Each row comes from the steps of one path. Every step used is in the known rows, and no mark comes twice. Write the path behind each row, first mark first.
In the rows, 128 means zero.
Known rows
sirip, velo, rerazo: [105  87 150  89 155 153  87  81 115 206 112  98 166 170 172 112 173 123
  96]
pigo, befed, rerazo: [144 146 134  60  99 116 151 161 178 124 122 104 153 142  82 162 130 128
 150]
befed, sirip, velo, zuvov: [126 102 131  79 118  84 136 110 143 134 124 132  82 131 168 170 146 123
 129]
soben, sirip, befed, pigo, velo, rerazo: [147 103 159 198 140 155 102 168  54  81 135 134 156 134 140  94  97 146
 119]
sirip, velo, zuvov, befed, pigo, soben: [142 142 145 104 134 138 127 148  86 136 148 164  94  88  89 146 108 121
 119]
zuvov, befed, sirip, velo, rerazo: [ 87 114 135 106 139 113  96  84 158 164  93  83 128 191 183 126 214  96
  94]
sirip, velo: [131 102 133  88 122 127 101  96 134 175 113 109 123 108 146 146 141 131
 136]
velo, sirip, befed, pigo, soben: [125 184 157 145 154 147 120 170  96  73 164 143 120 104  94 107  73 180
 113]
sirip, befed, pigo: [140 131 149 172 127 134 135 154  73  63 152  95 111 116 132 125 115 129
 152]
soben, sirip: [144 109 107 165 107 146 120 154 143 152 117 155 154 109 128 101 128 141
 147]
velo, zuvov, soben: [ 95 129 104  98 136 133 181  66 123 131 143 143 153 157 119 117 132 110
 115]
zuvov, soben, sirip, velo: [116 106  98 120  93 118  97  61 134 175 106 129 124  88 152  79 138 125
 154]
zuvov, soben: [ 84 136 103 113 126 123 154  58 150 125 126 115 166 142 104  97 148 116
 134]
soben, rerazo: [125 103 132 161 155 152 119 126 180 177 119 105 191 146  90 124 134 128
 135]
velo, sirip, befed, rerazo: [130 199 123 119 139 106 129 170 170 108 149  90 115 141 156 117 104 165
 132]
befed, sirip: [105 128 125 129 110  74 139 133 192  85 112 112 124 139 120 141 165 134
 147]
befed, pigo, velo: [156  99 155 135 122 124 129 150  80  46 122 157 141  61  68 166  77 140
 140]
befed, rerazo: [134 149 121 100 110  85 133 165 189 139 139 105 139 108 105 122 132 140
 168]
zuvov, soben, rerazo: [ 87 120 111 152 149 136 132  64 184 163 121  96 198 151  82  87 142 112
 139]
velo, rerazo: [100 104 143 121 164 165 121 113 127 172 124 114 199 195 142 103 171 124
  90]

Write each row's path
[151 127 127 144  99 136  81 148 109 160 118 159  95  53 111 102 115 132
 148] | zuvov, befed, pigo, soben, sirip, velo
[148 196 131 125 141  99 125 182 159  76 146 107 114 121 135 138  68 179
 129] | pigo, velo, sirip, befed, rerazo
[101 116 109  70 127 121 152  39 114 159 133 129 124 134 147 124 135 108
 120] | sirip, velo, zuvov, soben
[114 144 107 128 124  98 174 137 172  94 115 135  99 176 140 173 176  95
 112] | velo, zuvov, befed, sirip
[129 123 129 142 123 152 143 132  91  87 116 128 127 109 101 149 152  86
 124] | zuvov, befed, pigo
[140 121 114  98 142 157 146 105 115 178 119 135 102 156 162 182 154  89
  95] | sirip, velo, zuvov, befed
[152 173 123 213 124 138 115 199 144 138 166 130 123 135 123  75  90 184
 158] | pigo, soben, sirip, befed
[152 110 141 131  95 122  73 150 104 158 129 162 104  34 107  90  95 159
 164] | befed, pigo, soben, sirip, velo
[124 151 149 146 148 157 130 140  67  53 141 118 113 118 150 130 100 145
 108] | velo, sirip, befed, pigo
[119 172 129 145 165 165 134 134 124 104 137 107 131 173 170 133 110 162
  88] | velo, sirip, befed
[112 130 118 107 106  82 109  97 179 131  91  93  79 133 158 162 186 100
 133] | zuvov, befed, sirip, velo
[136 179  92 159 100  81 154 162 154 122 170 108 102 134 158  69 103 140
 179] | velo, zuvov, soben, sirip, befed, rerazo
[135 147 160 202 157 138 108 177 139 126 166 103 153 117  59  93  87 158
 157] | sirip, befed, pigo, soben, rerazo
[156  87 118 109 116 145 121 129 104 191 127 168 107 106 173 137 115 132
 129] | soben, sirip, velo, zuvov
[155 132 116 131 150 159 171 145 113 115 124 170 130 157 110 199 112 107
  88] | pigo, velo, zuvov, befed
[171 118 154 151 140 134 163 173  45  46 162 155 104 112 118 177  57 140
 126] | sirip, befed, pigo, velo, zuvov
[114 124 138  87  98 105 158 129 181  69  96 113 138 172  95 181 163 119
 132] | pigo, befed, sirip
[153 142 108 129 127 154 125 150 128 196 131 177  99 125 137 137 122 123
 109] | pigo, soben, sirip, velo, zuvov, befed
[102 100 115 111 150 133 132  48 152 196 126 110 158 146 121 111 131 104
 127] | sirip, velo, zuvov, soben, rerazo
[156  97 120 134 107 154 127 135  57 128 117 164  85  82 153 146 129  86
 125] | soben, sirip, velo, zuvov, befed, pigo
[138 104 109 152 101 125 152 117  70  73 131 197 134  69 100 101  75 126
 143] | befed, pigo, velo, zuvov, soben, sirip
[132 140 116 135 126  90 170 148 162  62 112 153  98 157 117 195 140 108
 110] | pigo, velo, zuvov, befed, sirip
[ 89  96 149  94 136  99  88  86 153 161 103  88 138 172 178 113 194 122
 110] | befed, sirip, velo, rerazo
[122 112 144 141 132 161  69 131  90 186 114 142 139 119 140  73 150 120
 106] | zuvov, befed, pigo, soben, sirip, velo, rerazo
